Each row was made from one small tree. Brackets hold a mark, then the marks that hang from it, in the order of their numbers. Every link used is in the known rows. Write each row's tree.
Known rows:
{Q713 Q144 Q372 {Q972 Q369}}: [ 0.13  0.20  0.17 -0.18  0.06  0.10 -0.33  0.02  0.02  0.00  0.11 -0.08
 -0.09 -0.13  0.00  0.27  0.02  0.06  0.21 -0.01 -0.05 -0.15 -0.30 -0.05
  0.04 -0.06  0.20  0.07]
{Q369 {Q144 {Q713 Q372}} Q147 Q972}: [-0.01  0.36  0.09  0.00  0.13 -0.09  0.01 -0.01  0.06 -0.17  0.31  0.00
 -0.09  0.08 -0.13  0.20  0.18  0.05  0.05 -0.02  0.09 -0.04 -0.20 -0.27
  0.35 -0.02  0.21  0.14]
{Q713 {Q144 {Q369 Q972}} Q372}: [ 0.09  0.24  0.11 -0.12  0.09  0.08 -0.04  0.02  0.02 -0.07  0.11 -0.07
 -0.08 -0.10  0.07  0.25  0.03  0.09  0.16  0.02 -0.07 -0.11 -0.13 -0.18
  0.06 -0.05  0.21  0.18]
{Q369 Q144 Q147 Q972}: [ 0.00  0.34  0.16  0.12  0.07  0.07 -0.04 -0.06  0.08 -0.14  0.34 -0.02
 -0.08  0.09 -0.11  0.21  0.14  0.10 -0.02  0.00  0.20 -0.03 -0.12 -0.32
  0.30 -0.02  0.28  0.06]
{Q758 {Q56 Q713} Q552}: [-0.06  0.17  0.18  0.20  0.20  0.40  0.41 -0.06 -0.02  0.09  0.07 -0.09
 -0.02 -0.08  0.09  0.19 -0.07  0.15 -0.22 -0.13  0.15 -0.09 -0.19 -0.18
 -0.19 -0.07  0.27 -0.08]
{Q972 {Q369 Q144 Q147} {Q713 Q372}}: [ 0.09  0.23  0.12  0.15  0.08  0.03  0.40  0.02 -0.01  0.02  0.20  0.04
 -0.09  0.07 -0.12  0.19  0.05  0.20  0.15 -0.06 -0.05 -0.03 -0.31 -0.06
  0.49 -0.07  0.14  0.00]
{Q144 {Q713 Q372}}: [-0.01  0.25  0.09  0.05  0.19  0.06 -0.01  0.01 -0.10 -0.04  0.06 -0.02
 -0.05  0.06  0.08  0.18  0.00  0.11 -0.02  0.07 -0.17 -0.04 -0.22 -0.18
  0.08 -0.07  0.08  0.17]
{Q713 Q372 {Q972 {Q369 Q144 Q147}}}: [ 0.13  0.24  0.12  0.01  0.07  0.03 -0.20 -0.03  0.00 -0.03  0.18  0.00
 -0.09  0.03 -0.08  0.26  0.09  0.10  0.20  0.04 -0.06 -0.08 -0.25 -0.13
  0.26 -0.06  0.18  0.06]
{Q372 {Q713 Q144 {Q972 Q369}}}: [ 0.01  0.20  0.19  0.09  0.04  0.15 -0.26  0.03 -0.04  0.01  0.07 -0.15
 -0.05 -0.11  0.11  0.20  0.01  0.10  0.02  0.07  0.06 -0.21 -0.19  0.03
 -0.01 -0.04  0.14  0.04]
{Q713 Q144}: [-0.02  0.21  0.22  0.02  0.09  0.29 -0.10  0.01  0.00  0.00  0.11 -0.13
 -0.06 -0.05  0.10  0.22 -0.08  0.10 -0.07 -0.01  0.07 -0.10 -0.14 -0.19
 -0.12 -0.05  0.23  0.06]
{Q758 Q552 {Q564 {Q713 Q144 Q372}}}: [ 0.03  0.28  0.16 -0.06  0.18  0.29  0.10  0.01 -0.01  0.00  0.15 -0.14
 -0.09 -0.09  0.22  0.20 -0.05  0.11 -0.01 -0.39  0.14 -0.25 -0.15 -0.14
 -0.09 -0.08  0.30 -0.03]
{Q175 {Q56 {Q713 Q144 Q372}}}: [-0.02  0.21  0.19  0.20  0.16  0.27  0.23 -0.01 -0.07 -0.02  0.08  0.10
 -0.06 -0.07 -0.01  0.23  0.03  0.11 -0.21 -0.02 -0.05 -0.08 -0.25 -0.21
 -0.20 -0.08  0.09  0.14]
{Q144 {Q369 Q972} {Q713 Q372}}: [ 0.09  0.27  0.04 -0.04  0.17 -0.13  0.02  0.02 -0.10 -0.11  0.10 -0.07
 -0.04  0.04  0.11  0.18  0.06  0.12  0.06  0.13 -0.19 -0.11 -0.14 -0.22
  0.23 -0.06  0.10  0.19]
{Q133 {Q147 {Q369 {Q144 {Q713 Q372}} Q972}}}: [ 0.05  0.21  0.13  0.15  0.12  0.10  0.13  0.01 -0.07 -0.10  0.25  0.10
 -0.06  0.09 -0.05  0.18  0.19  0.17  0.06  0.01 -0.08  0.00 -0.10 -0.36
  0.24 -0.06  0.13  0.12]
{Q564 {Q713 Q144 Q372 {Q972 Q369}} {Q758 Q56 Q552}}: [ 0.02  0.22  0.20 -0.15  0.17  0.13 -0.24  0.09  0.00  0.10  0.04 -0.22
 -0.06 -0.19  0.06  0.24 -0.05  0.14  0.02 -0.28  0.16 -0.21 -0.19 -0.08
 -0.12 -0.07  0.10 -0.14]
{Q16 {Q144 {Q369 Q147 {Q972 Q713}}}}: [ 0.03  0.32  0.14  0.09  0.09  0.04  0.15 -0.04 -0.05 -0.04  0.23 -0.03
 -0.07  0.04  0.05  0.22  0.00  0.05 -0.03  0.02  0.05 -0.15 -0.06 -0.29
  0.29 -0.06  0.17  0.05]
{Q552 Q758}: [-0.01  0.25  0.18  0.22  0.04  0.27 -0.09  0.03 -0.13  0.08  0.16 -0.11
  0.00  0.28  0.12  0.18 -0.08  0.26 -0.09 -0.08 -0.01 -0.08 -0.17 -0.20
  0.08 -0.08  0.24  0.07]
{Q175 {Q56 {Q713 {Q972 {Q369 Q147}}}}}: [ 0.01  0.22  0.21  0.29  0.13  0.23  0.19 -0.05 -0.12 -0.02  0.15  0.10
 -0.05 -0.01 -0.02  0.22  0.03  0.12 -0.25  0.03 -0.03 -0.08 -0.25 -0.21
 -0.08 -0.08  0.08  0.04]
{Q144 {Q369 Q972}}: [ 0.09  0.25  0.14  0.12  0.08  0.08 -0.04 -0.05 -0.06 -0.06  0.16 -0.10
 -0.04  0.06  0.14  0.20 -0.01  0.19 -0.02  0.16 -0.03 -0.09 -0.02 -0.29
  0.15 -0.05  0.21  0.08]
{Q564 {Q713 {Q144 {Q369 Q147}} Q372 Q972} {Q758 Q552}}: [ 0.03  0.28  0.15 -0.11  0.13  0.03 -0.33  0.07  0.00 -0.05  0.09 -0.23
 -0.07 -0.12  0.13  0.24 -0.03  0.09  0.03 -0.27  0.06 -0.24 -0.13 -0.19
 -0.09 -0.05  0.07 -0.03]
{Q144 {Q713 {Q972 Q369}}}: [ 0.04  0.22  0.16  0.01  0.14  0.02 -0.19  0.01 -0.11 -0.01  0.10 -0.11
 -0.03  0.05  0.08  0.17 -0.02  0.10 -0.06  0.08 -0.08 -0.13 -0.26 -0.13
  0.08 -0.06  0.12  0.03]
{Q133 Q147}: [ 0.02  0.20  0.14  0.22  0.09  0.29  0.12 -0.02 -0.15 -0.04  0.20  0.09
 -0.05  0.11  0.03  0.20 -0.01  0.17 -0.02  0.02 -0.06  0.10 -0.12 -0.39
  0.05 -0.08  0.16  0.06]
{Q564 {Q713 {Q144 Q369} Q372 Q972} {Q758 Q56 Q552}}: [ 0.01  0.24  0.17 -0.16  0.19  0.10 -0.26  0.06  0.00  0.05  0.03 -0.23
 -0.06 -0.17  0.11  0.24 -0.05  0.11 -0.03 -0.28  0.14 -0.22 -0.09 -0.14
 -0.20 -0.07  0.10 -0.10]
{Q16 {Q144 {Q713 Q372 Q972}}}: [ 0.00  0.29  0.14 -0.06  0.17  0.01 -0.16 -0.01 -0.05 -0.01  0.12 -0.03
 -0.06  0.02  0.02  0.21  0.02 -0.03 -0.02  0.00 -0.03 -0.18 -0.18 -0.20
  0.10 -0.06  0.12  0.11]
{Q564 Q758}: [ 0.01  0.23  0.22  0.28  0.09  0.26 -0.17  0.04 -0.07  0.04  0.10 -0.13
 -0.03  0.12  0.10  0.20 -0.11  0.22 -0.13 -0.03  0.01 -0.05  0.01 -0.24
  0.01 -0.05  0.11  0.02]
{Q372 {Q713 Q144 Q972}}: [-0.03  0.23  0.18  0.09  0.06  0.18 -0.33 -0.02 -0.02 -0.04  0.07 -0.14
 -0.05 -0.09  0.13  0.20  0.00  0.07 -0.06  0.05  0.06 -0.19 -0.16 -0.01
 -0.10 -0.03  0.14  0.07]
{Q56 {Q713 Q144 Q372}}: [-0.06  0.19  0.13  0.11  0.15  0.18  0.13 -0.01  0.00 -0.02  0.07 -0.08
 -0.08 -0.09 -0.02  0.23  0.01  0.08 -0.10 -0.13 -0.08 -0.13 -0.23 -0.12
 -0.08 -0.07  0.14  0.18]
{Q713 Q372}: [ 0.05  0.24  0.11  0.14  0.13  0.21 -0.04 -0.06 -0.05  0.00  0.09  0.04
 -0.07  0.05  0.04  0.23  0.00  0.16  0.05  0.10 -0.14 -0.01 -0.16 -0.21
  0.08 -0.08  0.15  0.17]

Which tree is each row?
[-0.04  0.18  0.20  0.08  0.23  0.47  0.54  0.02  0.00  0.10  0.15 -0.14
 -0.05 -0.14  0.14  0.19 -0.09  0.10 -0.22 -0.46  0.28 -0.20 -0.11 -0.07
 -0.22 -0.09  0.39 -0.13]
{Q758 {Q56 {Q713 Q144}} Q552 Q564}
[ 0.02  0.28  0.18  0.07  0.17  0.32  0.09 -0.02 -0.05  0.01  0.16 -0.14
 -0.07  0.00  0.25  0.17 -0.08  0.16 -0.11 -0.33  0.16 -0.23 -0.12 -0.18
 -0.07 -0.08  0.30 -0.08]
{Q758 Q552 {Q564 Q713}}
[-0.03  0.25  0.12  0.16  0.05  0.14  0.00  0.02 -0.04 -0.06  0.13 -0.12
 -0.06 -0.09  0.15  0.19  0.02  0.11 -0.01  0.08  0.05 -0.16 -0.08 -0.08
  0.07 -0.04  0.13  0.11]
{Q372 {Q713 {Q144 {Q369 Q147 Q972}}}}
[ 0.03  0.22  0.17  0.21  0.14  0.17  0.19 -0.03 -0.07 -0.04  0.14  0.12
 -0.07 -0.01 -0.07  0.23  0.09  0.11 -0.14  0.00 -0.04 -0.07 -0.27 -0.20
 -0.03 -0.08  0.09  0.09]
{Q175 {Q56 {Q713 Q372 {Q972 {Q369 Q144 Q147}}}}}
[-0.01  0.20  0.20  0.21  0.17  0.29  0.06  0.02 -0.03  0.07  0.06 -0.13
 -0.02 -0.03  0.06  0.21 -0.08  0.16 -0.15 -0.20  0.10 -0.09 -0.09 -0.17
 -0.13 -0.05  0.16 -0.07]
{Q564 {Q758 {Q56 {Q713 Q372 Q972}} Q552}}
[ 0.04  0.25  0.19  0.13  0.15  0.01 -0.07 -0.01  0.03 -0.06  0.20 -0.03
 -0.05  0.05  0.01  0.16  0.22  0.17 -0.01  0.09 -0.02 -0.19 -0.07 -0.21
  0.27 -0.04  0.16  0.15]
{Q147 {Q369 {Q144 {Q713 Q372}} Q972}}
[-0.01  0.28  0.15  0.09  0.16  0.13 -0.22  0.03 -0.04  0.03  0.04 -0.15
 -0.06 -0.02  0.14  0.20 -0.06  0.20 -0.04 -0.17  0.01 -0.15 -0.11 -0.23
 -0.05 -0.06  0.05  0.01]
{Q564 {Q713 Q372} {Q758 Q552}}
[ 0.04  0.27  0.07  0.03  0.14 -0.06  0.04  0.02 -0.14 -0.12  0.18 -0.11
 -0.03  0.07  0.14  0.19 -0.01  0.05 -0.07  0.06 -0.12 -0.11 -0.11 -0.24
  0.18 -0.07  0.08  0.06]
{Q144 {Q369 Q147} {Q713 Q972}}
[-0.05  0.29  0.11  0.11  0.14  0.07  0.17  0.03  0.00 -0.09  0.25 -0.06
 -0.07  0.14 -0.05  0.18  0.07  0.06 -0.05 -0.06  0.09 -0.04 -0.13 -0.28
  0.22 -0.05  0.17  0.07]
{Q369 {Q144 Q713} Q147}
[ 0.04  0.31  0.06  0.07  0.14 -0.09  0.17  0.02 -0.12 -0.14  0.22 -0.08
 -0.04  0.06  0.11  0.18  0.03  0.09 -0.04  0.10 -0.09 -0.07 -0.11 -0.27
  0.29 -0.06  0.10  0.11]
{Q144 {Q369 Q147 Q972} Q713}
[ 0.03  0.21  0.18  0.12  0.15  0.20  0.11 -0.03 -0.07 -0.06  0.08  0.07
 -0.06 -0.07  0.01  0.24  0.04  0.08 -0.18 -0.01 -0.07 -0.12 -0.24 -0.19
 -0.21 -0.08  0.09  0.11]
{Q175 {Q56 {Q713 {Q144 Q369} Q372 Q972}}}
[ 0.04  0.20  0.18  0.21  0.10  0.15  0.17 -0.02 -0.07 -0.09  0.27  0.10
 -0.05  0.10 -0.05  0.17  0.16  0.20 -0.01 -0.01 -0.02 -0.01 -0.10 -0.35
  0.24 -0.05  0.15  0.06]
{Q133 {Q147 {Q369 Q144 {Q972 Q713}}}}
[ 0.09  0.19  0.18  0.04  0.07  0.09  0.25  0.04 -0.04  0.07  0.09 -0.02
 -0.08 -0.07 -0.01  0.19 -0.04  0.20  0.13 -0.04 -0.10 -0.10 -0.36  0.02
  0.26 -0.07  0.14  0.01]
{Q972 Q369 {Q713 Q144 Q372}}
[ 0.00  0.27  0.19  0.03  0.17  0.22 -0.22 -0.05 -0.08  0.00  0.20 -0.12
 -0.08  0.04  0.14  0.20 -0.06  0.14 -0.18 -0.24  0.10 -0.20 -0.05 -0.13
 -0.04 -0.10  0.22 -0.02]
{Q758 {Q564 {Q713 Q972}}}
[ 0.04  0.18  0.13  0.14  0.13  0.13  0.09  0.01 -0.10 -0.08  0.22  0.09
 -0.06  0.10 -0.03  0.19  0.16  0.14  0.05 -0.01 -0.10 -0.02 -0.10 -0.34
  0.18 -0.07  0.10  0.10]
{Q133 {Q147 {Q369 {Q144 {Q713 Q372 Q972}}}}}
[-0.02  0.25  0.17 -0.02  0.21  0.14 -0.31 -0.01 -0.03  0.06  0.04 -0.15
 -0.05 -0.08  0.08  0.22 -0.04  0.16 -0.10 -0.22  0.11 -0.15 -0.12 -0.15
 -0.14 -0.07  0.08 -0.10]
{Q564 {Q713 Q372 Q972} {Q758 Q56 Q552}}
[-0.01  0.23  0.14  0.14  0.06  0.14 -0.08  0.02 -0.04 -0.04  0.08 -0.14
 -0.05 -0.09  0.16  0.18  0.01  0.13 -0.01  0.09  0.05 -0.18 -0.08 -0.07
  0.01 -0.04  0.14  0.12]
{Q372 {Q713 {Q144 {Q369 Q972}}}}
[-0.01  0.24  0.19 -0.09  0.23  0.34  0.28  0.01 -0.01  0.08  0.17 -0.18
 -0.06 -0.15  0.21  0.19 -0.07  0.14 -0.14 -0.40  0.33 -0.23 -0.06 -0.11
 -0.16 -0.10  0.36 -0.17]
{Q758 Q56 Q552 {Q564 {Q713 {Q144 {Q369 Q972}}}}}
[ 0.05  0.25  0.21  0.20  0.12  0.06 -0.01 -0.06  0.05 -0.06  0.21  0.00
 -0.06  0.05 -0.02  0.16  0.21  0.21 -0.04  0.06 -0.01 -0.17 -0.08 -0.18
  0.28 -0.03  0.17  0.10]
{Q147 {Q369 Q144 {Q972 {Q713 Q372}}}}
[ 0.06  0.24  0.07 -0.03  0.10  0.14  0.14  0.04 -0.01 -0.06  0.14 -0.05
 -0.09 -0.08  0.07  0.27  0.00  0.07  0.15 -0.02 -0.09 -0.07 -0.11 -0.21
  0.10 -0.07  0.16  0.16]
{Q713 {Q144 {Q369 Q147}} Q372}
[ 0.01  0.33  0.11  0.01  0.14 -0.06  0.15  0.02 -0.08 -0.06  0.22 -0.06
 -0.06  0.04  0.07  0.20  0.02  0.00 -0.03  0.03  0.02 -0.17 -0.07 -0.30
  0.28 -0.06  0.12  0.09]
{Q16 {Q144 {Q369 Q147 Q972} Q713}}
[-0.03  0.23  0.19  0.04  0.25  0.42  0.30 -0.02 -0.05  0.12  0.15 -0.12
 -0.06 -0.08  0.21  0.18 -0.09  0.17 -0.19 -0.36  0.28 -0.18 -0.07 -0.13
 -0.16 -0.11  0.33 -0.18]
{Q758 Q56 Q552 {Q564 Q713}}
[ 0.14  0.22  0.14  0.01  0.08  0.08 -0.31 -0.05 -0.05  0.01  0.11  0.00
 -0.07  0.00  0.00  0.25  0.03  0.13  0.16  0.12 -0.14 -0.09 -0.26 -0.10
  0.16 -0.07  0.17  0.08]
{Q713 Q372 {Q972 Q369}}
[ 0.11  0.22  0.12 -0.20  0.09  0.07 -0.32 -0.01  0.02 -0.09  0.09 -0.11
 -0.08 -0.11  0.06  0.28  0.02  0.02  0.14 -0.01 -0.08 -0.16 -0.17 -0.13
 -0.05 -0.05  0.20  0.12]
{Q713 {Q144 Q369} Q372 Q972}
[ 0.02  0.22  0.19  0.16  0.13  0.20  0.20 -0.01 -0.07 -0.04  0.14  0.10
 -0.07 -0.09 -0.04  0.25  0.05  0.07 -0.14 -0.03 -0.05 -0.09 -0.30 -0.17
 -0.11 -0.08  0.09  0.09]
{Q175 {Q56 {Q713 Q144 Q372 {Q972 {Q369 Q147}}}}}
[ 0.03  0.31  0.07 -0.05  0.15 -0.07  0.06  0.01 -0.09 -0.06  0.18 -0.04
 -0.07  0.03  0.05  0.23  0.03 -0.05  0.03 -0.01 -0.07 -0.18 -0.10 -0.25
  0.24 -0.07  0.09  0.11]
{Q16 {Q144 {Q369 Q147} {Q713 Q372 Q972}}}
[ 0.08  0.19  0.16  0.06  0.09  0.05  0.09  0.08 -0.03  0.08  0.11 -0.10
 -0.06  0.09 -0.01  0.18  0.03  0.19  0.14  0.07 -0.01 -0.11 -0.21 -0.12
  0.28 -0.07  0.17  0.03]
{Q972 {Q369 {Q144 {Q713 Q372}}}}
[ 0.04  0.25  0.24  0.30  0.11  0.14  0.01 -0.09 -0.03 -0.04  0.21  0.01
 -0.04  0.02  0.07  0.16  0.12  0.24 -0.14  0.12 -0.07 -0.15 -0.09 -0.18
  0.25 -0.04  0.14  0.08]
{Q147 {Q369 {Q972 Q713}}}
[-0.02  0.35  0.13  0.03  0.12 -0.06 -0.01 -0.01  0.04 -0.16  0.32 -0.04
 -0.07  0.10 -0.10  0.18  0.16  0.06 -0.04 -0.02  0.15 -0.05 -0.17 -0.29
  0.31 -0.01  0.22  0.09]
{Q369 {Q144 Q713} Q147 Q972}
[-0.02  0.28  0.17  0.13  0.09  0.26 -0.07  0.05 -0.14  0.08  0.22 -0.15
 -0.03  0.26  0.15  0.17 -0.08  0.25 -0.14 -0.31  0.06 -0.18 -0.11 -0.14
  0.07 -0.11  0.25  0.03]
{Q552 {Q758 {Q564 Q713}}}
[ 0.02  0.26  0.10 -0.04  0.18  0.00 -0.26 -0.03 -0.08 -0.07  0.07 -0.04
 -0.05  0.04  0.05  0.20  0.03  0.05 -0.02  0.05 -0.17 -0.09 -0.26 -0.15
  0.04 -0.06  0.10  0.14]
{Q144 {Q713 Q372 Q972}}
[ 0.02  0.23  0.16 -0.16  0.24  0.31  0.18  0.00 -0.01  0.07  0.14 -0.15
 -0.07 -0.16  0.18  0.22 -0.05  0.09 -0.06 -0.42  0.25 -0.24 -0.10 -0.07
 -0.19 -0.10  0.33 -0.15]
{Q758 Q56 Q552 {Q564 {Q713 {Q144 Q369} Q372 Q972}}}
[-0.01  0.20  0.16  0.21  0.16  0.29  0.30  0.08 -0.03  0.06  0.10 -0.15
 -0.03 -0.06  0.08  0.22 -0.09  0.16 -0.11 -0.23  0.11 -0.08 -0.04 -0.20
 -0.06 -0.06  0.15 -0.05]
{Q564 {Q758 {Q56 {Q713 {Q144 {Q369 Q147}} Q372}} Q552}}
[ 0.06  0.24  0.16 -0.17  0.10  0.14 -0.41 -0.03  0.04 -0.07  0.10 -0.06
 -0.09 -0.11  0.01  0.27  0.02  0.01  0.09 -0.04 -0.04 -0.13 -0.24 -0.12
 -0.11 -0.05  0.21  0.12]
{Q713 Q144 Q372 Q972}
[-0.01  0.19  0.14  0.14  0.25  0.43  0.57 -0.02 -0.02  0.09  0.14 -0.07
 -0.05 -0.09  0.11  0.20 -0.05  0.13 -0.16 -0.41  0.18 -0.15 -0.12 -0.08
 -0.12 -0.10  0.34 -0.07]
{Q758 {Q56 {Q713 Q372}} Q552 Q564}
[ 0.02  0.22  0.17  0.16  0.15  0.19  0.23 -0.02 -0.07 -0.06  0.09  0.09
 -0.06 -0.07  0.00  0.23  0.06  0.11 -0.17  0.01 -0.05 -0.09 -0.23 -0.22
 -0.13 -0.07  0.10  0.15]
{Q175 {Q56 {Q713 {Q144 {Q369 Q972}} Q372}}}
[-0.04  0.19  0.22  0.28  0.17  0.34  0.17  0.04 -0.04  0.10  0.06 -0.15
 -0.01  0.00  0.10  0.19 -0.11  0.20 -0.21 -0.18  0.13 -0.09 -0.05 -0.20
 -0.13 -0.05  0.17 -0.09]
{Q564 {Q758 {Q56 Q713} Q552}}
